What can hang from each mark
vifo: bogu vegavu vutig
vutig: budun nubim vifo
budun: vegavu vutig
bogu: vifo
nubim: dabu vutig
vegavu: vifo

Each row was made from one small tree. Brackets hold a mark, then the marks that hang from it, in alphabetical order. Every link used is in the known rows. Write each row's tree.
Known rows
(bogu (vifo vegavu vutig)): [-12  21  12  25 -10   3 -56 -24  -1 -10  -2 -16  -4  29  34 -23 -17  20
  14  52 -19  -9 -40 -17  63  29   2  -3 -21  11 -46   3  -4   6  23 -33
  -6 -39  21  26 -22 -58 -21 -27]
(vegavu (vifo bogu (vutig budun))): [-20 -16 -34  29  -2  31   6   3   5   1   9  -2 -37 -20 -13 -21 -15  12
 -42  18 -10 -25  -3  32  14  15   0  -3 -40  -7   1  51 -10 -10  30 -36
 -28  11  46  -3  26 -11  -6 -23]
(vegavu (vifo bogu (vutig budun nubim))): [ -6 -30 -14  29  -3  31  35 -28  -2  15  -1   8 -14 -33 -13 -13 -35  36
 -19  -1  22 -17 -13  -3  22 -14   4  21 -25  -4  20  40 -31  -5   9 -11
  -7  24  43 -11  30  13   3 -15]
(nubim (vutig budun)): [-30  29  -7 -58  -2 -22   2 -21  41  18  13 -14  -1  43 -12 -17  37 -33
  -1 -28  22 -23  15   7 -59  -2 -77  16  11  -1  24  22  39  -2   2  30
  -2  14 -11 -34 -30   2  42  11]
(vifo bogu vegavu (vutig (nubim dabu))): [ 15 -13  21  50  -2  32 -25 -35 -20 -40 -58  -5  26 -11  22   1 -47  53
  28  28  22   3 -37 -32  45  -5  18  39  41  18  -2 -10 -59  34   5  -6
  12 -19 -13 -13  -4  40 -12   8]
(vutig (nubim dabu) (vifo bogu vegavu)): [ 32 -15  24  -4  17  17  19 -10  -8 -17 -30 -11  33  -3   5   8 -20   6
   4  13   7  20  -4  -4   2 -12  56   5  50  19   5 -26 -31  39   3   8
  23 -51 -36   5  -1  30   4  32]
(vifo bogu vegavu): [-20   8 -11 -15   4  19 -30  20  13  -5  25 -28   7  22  14  -5  34   3
 -17  34 -33  13 -10  20  25  11  23 -21  10 -16 -29  19   8  -5  12 -28
 -46 -33 -35  16  -8   5  -3  -6]
(budun vegavu (vutig (nubim dabu) vifo)): [ 33 -22  29  20 -26 -30   7  32 -30 -13  -2   7  12 -44 -23  44 -21 -26
  50 -32   7  21  13 -39 -16 -11   8  18  32  12  17 -80   6   2 -43  53
  46  21 -35 -12   4  27 -15  18]
(bogu (vifo (vutig budun))): [ -5  18  18   4  10 -11  -6 -23  -4  -4 -10  12   5  18  19  -3 -26  22
  -3   2  11 -27 -24  -3   8  17 -39   6 -29  13  -8  15  -6   8  23 -33
   1  -4  42   8   1 -44  14 -32]
(vifo bogu vegavu (vutig budun)): [  9  26 -34  11  18  -2 -24   7   7 -26 -26   7  -2  28  25 -12  14  39
 -22  25  -3  -6 -22  20  11  15  19 -16  -7 -12 -24  40 -27   1  14 -60
 -15 -24  20   6   4   1  -8   6]
(budun vegavu (vutig nubim)): [ -6 -16  13   8 -40 -27 -20  18 -15  -4  40  -2   1 -26 -12  39  17   1
  55 -33 -10  21   2 -53  17 -22 -19  13   0 -19  11 -53  21 -47 -52  43
   7  53 -44 -10   3  33 -12 -19]
(vifo vutig): [-43  -1  20  28 -31  -3 -56  -2 -17 -33 -21 -13 -19 -11  23 -18 -20   0
   8   2 -11 -12 -16  -2  29  28 -34  41  -9  10 -14   4  -7 -10  28  16
 -25  24   5   2  -7 -17  -8 -30]
(vegavu vifo): [-57 -19  -3  -9 -37  11 -29  -6  13   8  52 -60 -31 -28 -19 -25   0 -39
 -26  15 -19 -15  -3  11  12  26 -36  15 -21  -1  -6   7  32 -24  32  29
 -33   2 -10   1  -7 -31  -7 -28]
(nubim dabu (vutig budun vifo)): [ 11  21   9 -52  12 -23  26 -11  30   7 -29 -10   3  24 -14  -8   7 -54
 -12 -23  38 -21  36  20 -86   5 -56  19  36  35  30 -14  16  38  16  41
  34 -13  -2 -31 -35  -2  34  49]
(vifo vegavu): [-30  14   2 -24 -20 -16 -63   3  12 -25  16 -40   6  28  19 -17  36 -15
  -1  17 -16  -5 -12  -1   8  29 -19   3  13  -6 -29   5  10 -10  13   3
 -15 -30 -37   7 -29 -15  -7   0]
(nubim dabu (vutig budun)): [-10  20  18 -48   4 -14   4 -35  32   0 -14 -19  17  29 -24  -1   6 -25
   9 -32  47 -32  13   0 -74  -4 -91  32  45  22  35  -1  20  24   5  35
  23  -7 -21 -49 -39  25  41  26]
(vifo bogu (vutig (budun vegavu))): [  3   7 -17  26  36   4 -23  51 -21 -21  -5  32 -14 -13   3  10   2  26
 -25  -8 -10   1  17  17  -3   7   0 -29 -30 -22 -14   7  -2 -12   0 -40
 -27  27  31   7  13   1 -15 -11]
(vifo bogu (vutig budun nubim)): [ -1  -7   6  19   8  12  24 -19 -16 -14 -29  28  13  -4   2  10 -25  48
  12 -25  24 -10 -20  -9   8 -18  -9  30  -6   1  20  20 -43   4  -3 -14
  -5  36  18 -12  31  38  17 -14]
(vegavu (vifo bogu (vutig nubim))): [-30 -43   4  50 -29  53   5 -33 -13  21  10 -12 -29 -55  -7 -23 -42  23
   0  24  -8  -5 -21  -7  66  -8  12  32 -24  -6   8  21 -20 -17  11  13
 -23  32  24   1  28  13 -17 -37]

Write each row's tree
[ 13  48 -33 -57  10 -40   1  -9  44  23  -9  -1   0  66   0 -36  55 -52
 -19  -2   9 -14  28  28 -63  16 -13 -25   8   4  -8  19  29  14   8  -2
  18 -44   4 -14 -44 -32  16  46]	(nubim (vutig budun (vifo vegavu)))
[-13   5 -14  34  -4  28 -52  11  -5 -31 -17  -5 -14  12  30 -23  -1  25
 -10  41 -27   3 -29   8  58  19  31   4   4  -9 -31  23 -23  -2  19 -31
 -30 -14  -1  16  -1  -4 -26 -15]	(vifo bogu vegavu vutig)
[  1  11 -16 -17  14   2  -5  38   3   2  10 -13  -3  10  14 -11  28 -29
 -31  29 -48  24   7  44  11  23  66 -33   0  -3 -34   8   2   1  19 -24
 -24 -43 -22  35  -2 -22 -18  10]	(vutig (vifo bogu vegavu))
[ 18   2  52  37  -8  14 -30 -72 -16 -34 -43 -10  37  15  22  -9 -63  47
  45  33  33  -9 -54 -59  54   0  -7  34  32  34 -15 -30 -38  43  -3  -3
  42 -40   3  -8 -27 -13  -6 -11]	(bogu (vifo vegavu (vutig (nubim dabu))))
[ 21  -5  36 -28   7 -35  45 -21 -12 -24 -41   8  40  -6 -11  13 -32  -9
   0 -39  51  -6  14 -12 -70  -4 -23  36  30  37  35 -22 -21  38   5  40
  53 -17 -12 -27   1  26  37  35]	(vutig budun (nubim dabu) vifo)
[ 19  25 -33 -33  34 -18  19  39  16  -4  -2   5   9  40   8  -7  40  -9
 -45  13 -24   7  12  49 -37  13  52 -48  -4  -9 -19  24  -3  10  24 -51
  -8 -54  -1  19   2 -12   2  30]	(vutig budun (vifo bogu vegavu))
[  5   1  35   5   1 -10  24 -55  -8  -2 -16  28  22  12  13  -4 -40  49
  25 -15  36 -13 -31 -38  17 -12 -33  22 -22  15   7   7 -19  12  -1 -10
  30   8  41   0   6 -11  23 -27]	(bogu (vifo (vutig budun nubim)))
[ -7 -28  31 -13   1  17  45  13 -17  18   8   7   4 -26  -6  10  -6 -14
  -1 -12 -20  25  15  16   3 -14  36   8   3   6  13  -6  -6   8   0  30
 -14  10 -18  21  26  20   9 -11]	(vutig nubim (vifo bogu))
[-38 -16 -13  51 -23  14 -71  16 -20  -8  22 -28 -54 -53  -3 -31 -20 -20
 -23  19 -19  -8  14   8  38  33 -20  -3 -44 -11 -25 -10  25 -32  17  16
 -23  29  34   8  -8 -49 -45 -31]	(budun (vegavu (vifo vutig)))
[-41 -30 -13  49 -22  56 -26   2  -3   6  20 -21 -45 -43 -10 -24 -28  -4
 -31  41 -31 -11 -14  26  58  19  11  13 -30  -1 -10  30  -7 -15  32 -13
 -47  27  25  11  19 -19 -27 -36]	(vegavu (vifo bogu vutig))
[ 25  31  11   8   8 -22  -1 -64  -2  -9 -30  21  39  38  31 -15 -22  63
  26  11  34 -14 -46 -40  25  -4  -3   4 -12  13 -12  15 -32  15  -5 -39
  36 -32  31   1 -16 -30   7 -10]	(bogu (vifo vegavu (vutig budun nubim)))
[-15 -10 -38  -9  23  16   7  45  11  22  62 -10 -21 -30 -28  -2  18  -9
 -60   6 -17  -1  38  37 -19   5   2 -53 -33 -33   5  13  46 -27  -7 -32
 -42   4  18   7  11 -18  -8 -14]	(vutig (budun (vegavu (vifo bogu))))
[ 25   0  31  37  10 -21 -27 -17 -35 -53 -56  22  22 -25   2  14 -52  40
  20 -41  61 -11   9 -46 -26  -7 -45  29  26  11  23 -38 -23  21 -15  19
  44  18  13 -33  -3  31   0  17]	(vifo (vutig (budun vegavu) (nubim dabu)))
[  7 -25   8  -1 -28   5  59  29  -7  26  21  15  -3 -21 -14  35   5 -11
  37 -22 -28  34  -7 -10  16 -20  47  15   4  -4  18 -15 -16 -21 -20  23
  -1  33 -30  10  38  28   2  -8]	(budun (vutig nubim (vifo bogu)))
[  4   8  34  29 -12   4 -29 -61 -13 -10 -18  -6  19  19  31 -15 -29  43
  38  32  12  -4 -51 -43  71   1   5  16   0  16 -24   1 -26  11   0 -13
  21 -27  14  16 -20 -28 -10 -29]	(bogu (vifo vegavu (vutig nubim)))
[-13  -4 -46 -29  26  28  16  15  34  61  61 -13 -28  -7 -37 -17  40 -36
 -40   1  -5 -14  46  37 -35 -18 -23 -60 -26 -31  13  26  70 -21 -16  -4
 -27  17  19  -9 -14 -16   4  10]	(nubim (vutig (budun (vegavu (vifo bogu)))))
[-18 -21  25  34 -13  40   4 -22 -21  -8 -20   6  -4 -24  13   5 -28  37
  21  -1  -5   6 -24 -17  50 -17   2  40   3   1   6   8 -34  -6   3  17
 -22  38   2   8  28  29  -3 -31]	(vifo bogu (vutig nubim))
[ 18  13  -2 -28  22  25   4  -4  30  11 -17 -25   2  28  -6 -14  13 -41
  -4  31  -6   7  19  28 -20  -2  24  -7  47  17  -4  -6   6  42  14   8
   8 -52 -29  -1 -36  -2   8  46]	(nubim dabu (vutig (vifo bogu vegavu)))
[ 10  26 -11 -54  26 -39   4  32  20  25  12  11 -14  16 -16 -11  42 -66
 -27 -34   5  -4  64  31 -80   1 -31 -42 -13  -7   0  -6  60  -5 -14  26
  11  12  10  -4 -31 -31   8  34]	(nubim (vutig (budun vegavu) vifo))
[ 33   7 -14 -32  25 -18  42   2   6   6 -10  20  37  29   7   0  24   8
 -14  -2   6  19   5  11 -25  -7  53 -31  11  -9   2  16 -19  17  -4 -24
  16 -35  -3   8   8  13  13  32]	(vutig budun nubim (vifo bogu vegavu))
[ 20  35 -43 -55  36  -6  29  12  44  33   0   3  -1  57  -5 -20  58 -38
 -29  11  -3   0  23  46 -48  -2  28 -47   4 -10  -2  33  20  14  15 -21
   2 -43  -3   3 -27 -11  14  46]	(nubim (vutig budun (vifo bogu vegavu)))
[ 21 -27  -7  15  -7  -3  39  62 -23  26  38  31  -8 -37 -20  43  18 -14
  26 -24 -31  49  18  -8  14 -24  52 -26  -6 -21   9 -41  12 -38 -47  19
   1  45 -27  20  29  26 -20   0]	(budun vegavu (vutig nubim (vifo bogu)))
[ 18  -6  -2  30  27   8   6  15 -31 -16 -16  41   6 -24   8  11 -15  47
   1 -30  18   9  10 -14   4 -25  -1 -15 -16 -22   6   1 -18 -13 -20 -12
  -4  37  20  -2  26  30  -7 -11]	(vifo bogu (vutig (budun vegavu) nubim))
[ -6 -16 -18  -4 -19   5  34  63   0  21  36   3 -28 -10 -11  30  21 -36
   5   5 -56  20   3  28  13   6  48  -6  -9   1   0  -8   0 -27  -1   1
 -25  26 -20  19  30   6  -6 -14]	(budun (vutig (vifo bogu)))
[  7  17   9 -37  26 -18 -21  -5  21  -5  -2  -7  12  12 -19   6  15 -28
   3 -31  46 -14  37  -4 -74 -12 -82  -7  35   6  26 -32  50  11 -18  32
  19   3 -20 -40 -45  13  29  33]	(nubim dabu (vutig (budun vegavu)))
[  1 -24 -20  -9  18  15  33  11  -5  22  51  -2   5 -39 -30   3   6  12
 -30  -9  11   6  30   1 -10 -26   3 -39 -25 -22  25   3  29 -24 -26  -7
 -13  17  14  -7  20   7   1  -9]	(vutig (budun (vegavu (vifo bogu))) nubim)
[ 15   6 -43  -5 -16  -8   8  52  14  15  27  -3 -15  17   3  20  41 -30
   2  29 -59  27 -11  22  20  13  73 -24   0 -11 -24   0  -1 -19   1 -31
 -11 -14 -28  24  15  -6 -19  13]	(budun (vutig (vifo bogu vegavu)))
[ -2 -25  38   4 -53 -13   3 -23  -3 -18  -6 -19  16 -20 -17  38 -25  10
  70 -26  25  -3 -29 -61   2 -17 -36  71  52  23  39 -46 -18  -5 -25  58
  33  26 -55 -34   6  63  23  -3]	(budun (vutig (nubim dabu)))
[ 20   5  26  20  26 -16   6 -24 -25  -1  -9  40  20  -6  15   9 -30  45
  21 -15  30  -1  -1 -44  11 -15 -25 -13 -28  -2  -3 -17   3   3 -24 -23
  24  11  42   7   2 -20   0 -25]	(bogu (vifo (vutig (budun vegavu) nubim)))
[ 27  -7 -23   5 -20  -5  33  15   6  16  17  10   2  10  -3  19  29  -5
  35   6 -35  35 -17 -12  31 -16  77  -9  17  -6  -6 -11 -20 -15 -28  -1
  12  -4 -33  14  18  21 -14  12]	(budun (vutig nubim (vifo bogu vegavu)))
[ -7   4  17  13 -14 -24  -4 -37 -14 -32 -39  15  12  -1  16  -2 -27  37
  18 -35  38 -23 -20 -31  -8   2 -43  49  -3   8  19  12 -31   4   4  17
  19  29  18 -23   9  19  16  -9]	(vifo (vutig budun nubim))
[-11  27  -8 -64   2 -35  25  -3  35  23  -1  -1  -8  33  -8 -19  36 -59
 -16 -29  13 -17  34  33 -77   2 -41  -1  -3   6  15  13  36   6  12  29
  12  -4   4 -14 -25 -20  27  25]	(nubim (vutig budun vifo))
[ 14 -13 -24   7   1  -4   8  89 -12  21  51  21 -28 -24 -12  40  31 -38
  -2  -7 -64  35  28  24   7  -2  55 -49 -20 -22  -7 -34  30 -35 -22  -4
 -25  31 -20  32  25  -6 -30  -7]	(budun vegavu (vutig (vifo bogu)))
